What can hang from each mark:
J587: J903
J255: J246 J903
J174: J356 J903 J908
J908: J174
J356: J174 J729
J903: J174 J255 J587

Each row was made from one small tree. The marks that hang from a mark follow it in brackets, in the order of their numbers. Every link used is in the known rows. Write each row's tree.
In the rows, zero is written as 100.
Known rows:
J255[J246]: 80	87	99	87	112	103	119	112	82	98	113	96	98	109	109	111	108	104	85	127	100	105
J587[J903]: 86	81	94	94	96	99	104	118	81	95	113	100	104	95	110	106	107	94	83	125	107	79
J356[J174 J729]: 84	86	102	91	114	109	121	144	86	96	117	106	96	108	109	126	99	101	82	132	115	76
J356[J174[J908] J729]: 84	88	99	84	109	121	122	139	84	101	115	99	92	102	107	125	100	96	80	125	112	61
J903[J174[J356 J908] J255[J246]]: 71	79	94	87	126	115	109	99	74	98	115	88	77	94	110	110	119	104	87	122	115	94
J903[J587]: 83	76	97	90	95	109	99	112	92	97	117	101	101	93	116	111	109	96	86	129	108	86
J356[J174]: 83	82	98	93	101	107	113	130	81	97	113	100	103	106	108	113	97	99	84	131	116	89
J903[J174]: 79	76	99	96	97	100	94	113	77	98	114	97	102	101	109	109	108	99	87	128	114	90
J587[J903[J174[J908]]]: 81	72	91	91	91	105	98	108	71	99	113	95	95	87	110	104	109	88	86	117	110	61
J356[J174[J903[J587]] J729]: 86	79	98	89	122	109	118	144	99	96	121	112	87	88	116	128	102	98	86	138	107	53
J587[J903[J174 J255]]: 81	72	94	103	104	89	92	115	78	84	117	98	80	89	116	103	111	92	90	124	114	88
J356[J174[J903[J587] J908] J729]: 86	80	95	81	116	122	120	138	96	101	119	106	83	83	114	127	104	93	84	131	103	37
J587[J903[J174]]: 82	71	94	98	97	94	97	114	73	93	115	101	98	92	112	104	108	91	88	124	113	77
J356[J174[J903[J255 J587]] J729]: 86	81	98	93	129	105	115	145	103	87	123	109	68	85	120	125	105	98	88	139	107	64
J908[J174[J356 J903[J587]]]: 79	78	93	85	119	119	100	113	91	106	116	100	104	86	110	115	117	93	78	136	109	43
J255[J903[J174[J356 J908] J587]]: 79	59	89	89	111	112	95	100	75	101	114	97	95	76	110	108	119	101	89	124	115	69
J587[J903[J174 J255[J246]]]: 78	72	94	97	117	85	109	111	75	83	117	98	72	94	118	103	112	95	92	123	105	102
J174[J903[J587]]: 86	80	96	89	106	107	101	116	97	100	117	102	97	85	114	113	111	97	87	135	99	67

Which tree is each row?
86	75	94	91	108	107	111	129	94	97	118	106	94	86	116	115	100	95	88	136	106	66 -> J356[J174[J903[J587]]]
86	81	93	82	101	119	101	111	94	105	116	97	93	80	112	113	112	93	85	128	96	51 -> J174[J903[J587] J908]
79	79	97	89	115	101	113	109	94	87	119	99	76	95	123	108	113	101	90	128	100	113 -> J903[J255[J246] J587]
85	77	91	87	111	115	108	125	95	93	118	98	73	78	118	114	104	92	89	131	103	60 -> J356[J174[J903[J255 J587] J908]]
78	80	97	92	100	107	91	110	78	94	115	88	79	92	111	107	112	95	88	122	112	85 -> J903[J174[J908] J255]
85	83	93	86	108	114	97	113	97	96	118	94	76	76	116	111	114	94	87	130	96	62 -> J174[J903[J255 J587] J908]
74	67	92	87	100	124	94	97	79	106	117	96	98	82	113	112	117	97	87	122	122	65 -> J903[J174[J356 J908] J587]
83	91	98	90	130	97	115	119	91	91	116	94	75	98	112	111	113	104	88	136	92	95 -> J174[J903[J255[J246]]]
80	88	95	87	122	117	103	117	84	108	112	94	108	96	100	116	114	96	75	136	110	47 -> J908[J174[J356 J903]]
77	72	93	101	115	99	94	110	76	90	118	99	86	85	112	107	116	98	87	126	125	83 -> J587[J903[J174[J356] J255]]
75	82	99	86	117	124	105	117	77	107	117	96	96	94	104	125	117	102	81	123	123	56 -> J903[J174[J356[J729] J908]]
78	89	101	86	124	121	111	128	83	105	115	99	105	107	102	126	115	98	72	131	119	55 -> J908[J174[J356[J729]]]
84	60	91	90	100	102	93	106	78	95	114	97	89	79	113	104	114	94	92	123	104	73 -> J255[J903[J174[J908] J587]]
82	79	94	89	117	117	102	110	95	105	118	103	103	82	111	117	115	103	84	137	110	63 -> J174[J356 J903[J587]]
82	82	95	88	126	99	113	113	99	90	119	100	71	87	121	110	115	100	91	135	91	93 -> J174[J903[J255[J246] J587]]
78	75	94	88	115	119	109	116	73	103	117	100	93	86	107	121	117	95	81	120	122	44 -> J587[J903[J174[J356[J729] J908]]]
71	67	95	93	126	105	106	100	84	91	121	100	76	89	121	111	119	105	92	128	118	106 -> J903[J174[J356] J255[J246] J587]
76	79	102	94	122	113	104	122	80	102	119	103	98	99	106	126	115	107	82	130	128	72 -> J903[J174[J356[J729]]]
77	71	89	90	102	116	99	103	68	104	114	94	100	84	106	110	115	93	84	118	121	56 -> J587[J903[J174[J356 J908]]]
81	94	99	89	143	115	107	134	92	98	118	97	83	95	105	127	119	98	74	138	112	45 -> J908[J174[J356[J729] J903[J255]]]
85	69	93	87	119	93	117	111	86	90	114	102	91	93	116	106	113	104	91	129	92	105 -> J255[J246 J903[J587]]
83	95	98	81	128	129	113	124	88	111	116	96	96	89	101	130	118	104	77	131	109	38 -> J174[J356[J729] J903 J908]
